(in the rows, 128 means zero)
Known rows, with every step that occurs:
sazo/vigovun/melu: [125 117 145 136  83  88 183 150 146  94 108 159 160 108 130 119 111 125
 163 109 118 134 103 125 141 133  95  91 138 163 133 188 110 136 108 109
 156 121  84 134 151 109 114]
pasu/sazo/vigovun: [112 139 128 133  86 120 161 132 159 120 106 140 157  88 118  76 189 103
 152 136  71 116  66 153 114 134  80  97 105 161 130 130 122 106 144  90
 131 136  98 172 149 126 109]
bupi/melu/dapo: [126  96 169 156 120 118 139 123 145 120 137 136 153 133 140 130  60  96
 129 128 103 137 107 153 131 167 144 145 109 183  86 106 134 150 131  99
 118 138  75 114 107 128  70]
rumo/melu: [158 117 135 128 124 119 129 133  85 119 142 165  90 132 124 128 111 119
 118 111 114 129 131 140 101 127 124 141 142 114 147 134 128 143 115  88
 130 132 101 120 129 157 130]
lafo/sena/melu/dapo: [113 145 151 113 149 132 142 154 101 149 108 126 191 126  87  78  82  89
 130 150 105 149 112 154 147 123 160 155 109 172 120 141 142 167 140 117
 126 127  96 100 167 145  82]
gotim/melu/dapo: [119 127 195 158 121 130 159 143 107 119 139 131 156 131 163 130  61  86
 147 152 112 141 138 136 103 145 145 141 107 187  96 110 137 170 147 130
 115 114 108 141 128 153  79]
namebif/bupi/melu/sena/lafo: [175 133 204 113 156  91 160 159 109  90  88 174 154 150 169 141  91 102
 115  67  98 158 154 127  98 140  93 123 123 183  83 129 172 172 153 159
 121 133 131 133 117 109  94]
libede/duta: [137 144 107 133  93  93 136 132 165 130 118 114 112 145 101 116 119 117
 144 115 122 144 127 115 123 113 127 145 124 106  93 104 106 124  98 121
 117 129 125 113 155 116 107]
bupi/melu: [142  86 159 149 129 121 119 109 161 106 156 138 142 125 144 144  98 117
 118 102 111 127 108 142 128 154 132 136 132 169  90 116 142 137 118 133
 130 145 106 139 111 111 119]
gotim/melu/vigovun/duta: [119 178 159 139 127 118 148 187 117  70 208 100 119 114 157 130  98 113
 146 148  64 113 119 115 117 158 152 175 117 203  67 110 176 111 157 124
  88  89  91 173 169 150  70]
duta/vigovun/melu/sena/parep: [ 79  82 154 101  70  75 176 185  97  71  82 147 179 145 139 117  90 107
 177 114 114 153 108 145 127 125 117 119 165  98 121 155 176 217 150 111
 147  84  39 191 134 172  99]
gotim/melu/vigovun: [127 136 161 136 131 107 152 156 125  84 160 129 130 131 179 123 105 109
 137 152  91 127 124 128  64 130 154 147 122 183  72 106 164 137 148 147
 119  95 135 183 164 165  75]
vigovun/duta/libede: [124 143 123 141 165 127 103 178 145 135 172  89 105 100 105 132 130 123
 133 111 126 126 104  97 167 169 141 152 118 145 108 109 115 141 138  91
  83 103 111 115 179 129 119]
melu/dapo: [109 126 144 138 118 125 151 138 108 148 118 124 140 140 124 119  89 106
 125 148 115 134 120 141 127 143 141 138 109 142 129 113 121 147 132  98
 118 123  95 112 120 146  84]
libede/duta/vigovun/melu/sena: [114 116 116 122  61  63 167 227 180 107 100 121 158 168 132 122  80  82
 160  90 120 174 110 129 101 134 108 146 158  87  94 115 126 205 107 126
 146 117  57 163 159 148  74]
gotim/melu: [124 118 182 147 127 134 136 142 120  97 146 138 136 117 163 138 103 116
 143 130 121 132 140 122 109 131 124 129 125 170  99 123 147 147 139 160
 119 115 139 153 135 135 120]
gotim/melu/sena/parep: [103 108 194 118 102 111 152 138  62  74 100 152 161 118 160  97  88 114
 169 115  92 158 150 128 124 106 130 150 124 152  96 114 214 189 174 129
 113  76 104 210 170 178  97]
parep/sena: [147 102 115 143 159 125  97 151 150 103 131 115 119 137 126 134  90 135
 116 107  97 152 124 128 115 125 122 124 143 166 139 126 114  93 118 126
 114 116 131  98 144 168 109]
namebif/bupi/melu/dapo: [163 118 192 142 130  96 157 130 160 120 108 152 147 169 148 162  50 108
 100 104 105 147  92 163 115 128 134 124 124 164  88 126 138 139 146 132
 113 161  86  92  91 117  65]
dapo/melu: [149  97 121 114 116 118 163 154 120 121 150 148 108 114 124 120 127 143
 120 147 101 145 107 129 149 161 107 132 133 125  94 122 153 136 110 128
 109 152 112 139  97 125 115]
duta/vigovun/melu/gotim: [112 122 135 164  94  91 185 218 151  81 123 130 182 155 135 121  92  70
 155 123 126 149 102 132  84 141 125 114 135 119 120 157  98 191 126 141
 131 114  61 148 100 163 139]
vigovun/duta: [128 172 130 129 126 144 127 155 122 118 172 103 113 110 107 134 129 136
 127 118 103 122 120 120 181 151 123 155 125 146 125 138 138 108 134 106
 103 113  84 118 142 119 123]
duta/vigovun: [105 107 120 135 117 123 118 164 159 117 132 110 156 149 160 136 121 116
 147 149 127 124 110 150  97 147 129 115 148 128 118 115 108 161 131 144
 142 120 107 160  96 138 115]
gotim/melu/bupi/namebif: [ 75 130 228 135 147 138 109 139 152  68 134 153 183 174 213 135 112  73
 152 141  95 153 111 126  98 153 147 127  45 177  71 120 147 146 151 183
  75 115 109 160 158 156 105]
dapo/melu/sena/parep: [127  81 140  80  92  96 176 156  55  90 103 159 129 114 121  88 120 136
 139 129  82 153 120 143 164 133 111 152 132  94  91 117 221 173 152  99
 103 105  82 186 128 161  99]
libede/duta/vigovun/melu: [111 121 111 145  60  68 157 193 207 102 132 114 149 169 122 142  81 112
 169 103 133 150 105 132 103 130 114 121 164  99  88 132  91 175  74 134
 150 124  72 133 113 121  93]
dapo/melu/bupi/namebif: [104 105 166 105 133 125 137 159 153  94 146 165 162 178 172 123 146  96
 130 143  77 150  69 140 135 183 133 127  55 122  74 118 158 132 121 155
  61 143  82 141 117 134 105]
libede/duta/vigovun: [113 124  90 138  81  87 123 165 195 119 132  94 145 170 141 118 109 107
 168 129 113 145 106 145  90 129 123 133 138  97  82  88  85 158 104 131
 129 129 103 144 117 124  91]
lunug/sena: [131 125 127 114 153 159 114 135 104 146 144 134 139 108 123 120 113 150
 111 125 156 131 129 134 120 134 112 103 137 166 140 121  92 121 143 115
 107 114 168 148 151 140 138]
bupi/melu/vigovun/duta: [141 139 135 140 128 107 127 165 155  79 203 102 121 115 130 132 105 128
 106 114  60 108  81 134 143 176 145 182 123 186  50 102 168 105 137  96
 105 113  63 149 150 121  67]
lunug/sena/melu: [122 141 149 108 180 144 109 143  87 161 114 138 155 111 106 114  81 154
 124 132 167 131 122 130  86 133 134 123 126 187 135 130 139 154 133 125
 133 141 195 149 156 142 151]
lafo/sena/parep: [108 114 125 102 100 125 129 113  84  77 123 130 175 111  97  77 136 127
 140 117  84 126 119 154 193  79 135 118 139 134 110 145 136 122 151 107
 100  69  80 129 160 141 107]
lunug/sena/melu/bupi/namebif: [ 80 147 191 100 195 150  82 146 122 131 107 153 199 167 149 115  96 116
 128 148 138 147  90 134  87 162 159 125  54 187 104 126 137 151 147 155
  88 142 166 148 177 155 130]
vigovun/melu: [130 116 138 130  97 106 163 160 141 112 112 152 141 116 109 151 102 130
 137 104 149 132 119 119 139 127 127 113 148 124 133 170 127 154 102 131
 143 128 101 116 133 127 129]
parep/sena/melu/bupi: [115 107 159 119 190  81  95 153 149  99  84 117 168 176 106 142  55 126
 157 134 116 177  83 129  87 149 172 142  97 183 102 131 159 119 110 141
 113 135 146  93 185 192 106]

Rows:
[ 83 140 172 118 153 135 102 134 155 100 117 141 172 189 172 132 144  89
 132 132 100 136  96 138 127 151 150 122  51 130 106 134 128 119 137 156
  80 125  99 127 148 141 113]  melu/bupi/namebif
[165 139 149 157 121 116 159 161  79  94 131 162 103 145 118  96 114  75
 112 120 103 145 129 136  75 117 128 152 118 103 148 135 119 163 134  89
 111 119  95 126 131 178 146]  rumo/melu/gotim
[127 141 141 101 157 133 116 142 116 124 117 125 175 119  98  81 117 113
 132 129 112 134 114 151 147 115 146 144 128 161 117 148 147 145 134 142
 133 134 122 118 177 126 120]  lafo/sena/melu
[ 78 129 196 128 107  94 152 155 174  61  99 181 216 162 168 113 132  87
 162 118  86 152  75 133 138 158 120  91  57 162 109 185 108 137 124 133
 105 113  63 130 168 125 101]  sazo/vigovun/melu/bupi/namebif
[ 54 113 172 127 111 100 133 192 198  70 125 145 214 201 193 155 110  76
 162 127 115 146  65 137 100 169 146  99  80 128  93 154 115 170 121 172
 111 123  48 143 118 142  99]  duta/vigovun/melu/bupi/namebif
[137 143 160 104 113  89 182 189  70 106  82 174 154 118 136 130 102 102
 157  89 118 156 171  90 122 159 103 120 132 160 124 150 153 200 115 130
 142 104 103 136 151 138 120]  vigovun/melu/sena/lafo
[ 85 130 182 119 120 109 133 164 164  84 110 164 186 179 168 147 114  89
 144 115 120 143  89 117 134 154 139 109  67 128 112 168 128 148 114 158
  97 124  71 119 145 140 111]  vigovun/melu/bupi/namebif
[139 127 125 135 164 121 114 158 116  97 127 129 136 131 136 129  94 134
 150 109  90 158 164 117  99 148 107 112 124 200 126 119 100 114  96 137
 112 104 153  83 124 153 115]  parep/sena/lafo
[ 79 109 126 137  64  33 156 188 209  81 117 114 179 204 134 153  77  91
 189 113 140 162  64 123 107 155 144 110 127  92  58 135  92 175  80 136
 120 125  57 121 141 140  81]  libede/duta/vigovun/melu/bupi
[ 93 106 138 145  84  92 181 194 151 113 128 124 178 152 143 152  56  95
 160 143 134 141  89 152 116 160 136 111 138 138 121 144 103 193 117 115
 142 126  47 128  86 146  70]  duta/vigovun/melu/dapo
[123 182 109 120 134 109 137 178 121  99 183  89 104 121 113 126 136 135
 117 153  70 109 102 121 138 153 146 174 123 158  88 115 155  95 153 100
 105  95  82 139 168 138  88]  melu/vigovun/duta
[161 118 143  98 124 115 135 157  60 119 115 180  92 139 138 111 116  90
 108  98 106 152 136 138  95 133 115 164 147 104 159 123 169 176 143  81
 134 112  81 142 174 179 111]  rumo/melu/sena
[112 176 140 134  91 133 172 159 150 112 144 107 138  69  96  86 190 108
 157 137  48 109  54 139 170 161  84 118 103 185 124 143 131  86 156  73
 106 114  59 169 164 113 107]  pasu/sazo/vigovun/duta
[156 112 131 141 114 113 188 183 111 101 136 152 130 125 117  86 128  88
 128 140  83 145 111 128 117 151 111 148  97 118  97 128 144 139 127 127
  87 131  96 147  93 147 136]  dapo/melu/gotim
[ 98 118 116 152  46  68 183 196 181 126 114 108 167 176 125 134  47  80
 179 129 121 155  91 134 105 147 135 133 139 115  82 115  80 188  88 104
 131 122  47 121 106 141  51]  libede/duta/vigovun/melu/dapo
[124 194 116  97 157 114 136 184 108 104 173  91 156 106  82  74 119 120
 119 150  50 117  91 138 158 142 174 191 122 189  84 138 183 109 157 114
 102  94  77 134 219 137  68]  lafo/sena/melu/vigovun/duta
[129 127 156 101 105 101 178 181 105 113  91 161 140 124 126 130  98 101
 124  87 129 157 127 119 131 139 119 136 147 120 137 154 166 180 130 120
 147 114  77 150 172 153 105]  vigovun/melu/sena
[124 165 143 144 112 125 145 145 139 108 154 106 146  98 112 104 138 133
 153 132  67 119 106 120 184 155  96 134 114 173 122 152 114  96 151  90
 111 102  72 137 159 109 112]  sazo/vigovun/duta
[117 164 106 141 172 103 112 200 150 113 192  82 103 106 117 117 128 129
 125 137  94 116  92 103 122 171 169 170 117 156  78  90 142 124 154  89
  83  92 101 132 204 148  79]  melu/vigovun/duta/libede
[162 148 154 143 183  73 130 190 205  81 175 113 103 133 138 156  96 127
  92  87  81 129  65 117 113 161 152 161 134 189  35  98 156 122 170 113
  78 119  97 104 179 119  49]  namebif/bupi/melu/vigovun/duta/libede
[ 69 157 195 115 174 123 101 136 145 112  89 146 192 192 153 119 115  99
 152 154 122 146  96 134  90 154 174 149  43 150  99 128 164 161 136 174
 101 156 132 131 157 143 118]  sena/melu/bupi/namebif
[150 114 159 180 129 119 152 144 146  81 132 138 163 135 139 108  94  74
 118 106  97 145 116 132 100 142 132 146  91 158  91 116 135 149 130 125
 104 126  94 138 114 137 138]  bupi/melu/gotim
[108 150 163 133 143 112 146 136  96 158  85 123 161 143 101 111  62 116
 148 171 136 145 111 144  92 146 169 159  99 158 118 119 156 175 135 118
 140 156 130 112 124 145  98]  sena/melu/dapo
[133 172 119 124 179  91 115 202 133  92 159  79 123 132  99 117  72 145
 129 140  58 139  87 124  91 159 169 189 132 214  96 114 178  97 132 110
 117 109 114 117 197 181  67]  parep/sena/melu/vigovun/duta
[112 173 127 137 197  82 114 204 141 132 153  87 116 116 100 110 108 133
 147 154 111 117  88 100  87 174 186 197 115 179  66  90 182 164 143  97
 115 119 132 132 214 152  88]  sena/melu/vigovun/duta/libede
[104 107 145  93 108 104 149 124  61  97  83 143 149 132 122  90 129 122
 142 119 103 146 133 139 143 103 129 145 125 101 128 119 191 164 170  98
 120  81  97 174 167 164 107]  melu/sena/parep
[103 107 161 118 111  72 156 150 141  89 103 146 165 163 113 162 102 118
 155 114 146 146  94 108 142 151 147 107 106 126 102 179 131 143 103 128
 116 125  83 110 158 144 116]  vigovun/melu/bupi
[132 123 164 119 100  80 185 174 125  99  85 173 167 107 133 100 109 102
 148  89  94 155 117 123 140 140  97 118 130 153 138 174 150 166 137 101
 153 108  73 157 202 141 100]  sazo/vigovun/melu/sena
[127 141 135 153 147 113 121 175 163 112 158 106 134  88 113 100 138 127
 160 115  92 119 103 107 166 174 119 137 105 182 104 120 107 133 144  78
  89  86  96 124 207 126 107]  sazo/vigovun/duta/libede
[133 144 203 125 140 119 156 166  55  97 114 157 159 117 187 111  97  82
 159 117 102 155 203 102  88 156 108 139 105 204  92 110 169 195 151 159
 118  99 141 179 162 150 109]  gotim/melu/sena/lafo
[120 137 123 125  69  52 182 227 135  95  98 135 169 161 140 114  87  82
 192 100 114 172 154 107  82 158  97 137 139 126  80 114 117 223  94 142
 141 103  81 148 135 135  78]  libede/duta/vigovun/melu/sena/lafo
[126  84 148 109 125  84 154 152 128  96 132 145 140 154 126 128 122 127
 141 151 112 152  76 132 148 178 130 126  90 114  63 135 153 124 115 124
  90 142  99 134 121 137 105]  dapo/melu/bupi
[114 150 157 149 173 103 120 208 142  82 202  88 106  97 157 126 104 105
 146 137  81 125 105  91 101 172 168 173 118 202  47  84 160 144 158 115
  83  74 116 156 219 158  68]  gotim/melu/vigovun/duta/libede
[119 135 154 109  62 100 214 188 137 105  64 162 167  80 115  78 160  74
 149 105  74 149  59 136 121 145  72 102 123 157 144 159 165 160 150  91
 149 120  60 185 192 138  85]  pasu/sazo/vigovun/melu/sena
[147 107 104 104 119  85 176 176 115  99 161 133 105 125 133 111 137 137
 108 164  72 131  85 136 106 162 128 153 132 128  60 109 178 115 132 114
 115 131 105 156 120 144  71]  dapo/melu/vigovun
[112 201 138 113 154  96 130 184 108 112 154  95 129 114  98 114 108 138
 137 166  84 113  96 117 105 162 176 189 117 171  84 124 192 131 149 108
 126 122 109 148 168 147  87]  sena/melu/vigovun/duta
[117 130 150 138  94 101 178 163 118 132 111 143 151 133 113 145  64 108
 135 121 137 142 104 128 131 139 142 120 127 141 130 155 123 169 106 103
 134 128  66  97 119 148  87]  vigovun/melu/dapo
[ 89 132 173 108 167  85 124 131 131 117  84 133 171 167 107 137  91 112
 161 159 149 146  95 123 101 151 175 139  85 141  93 137 166 159 131 149
 128 161 143 128 161 146 123]  sena/melu/bupi
[ 88 127 184 120 197 124  76 163 170  88  90 136 190 199 154 124  80 103
 140 126  83 175  88 137  79 150 170 140  55 179 104 123 152 129 120 168
  91 140 127 100 174 183 103]  parep/sena/melu/bupi/namebif
[117  76 178 114  99  98 131 112  94  75 101 154 160 116 135 106  98 113
 138  92  81 151 117 155 135 130 128 154 127 142  85 106 202 172 153 102
 117 106  76 177 150 150  91]  bupi/melu/sena/parep
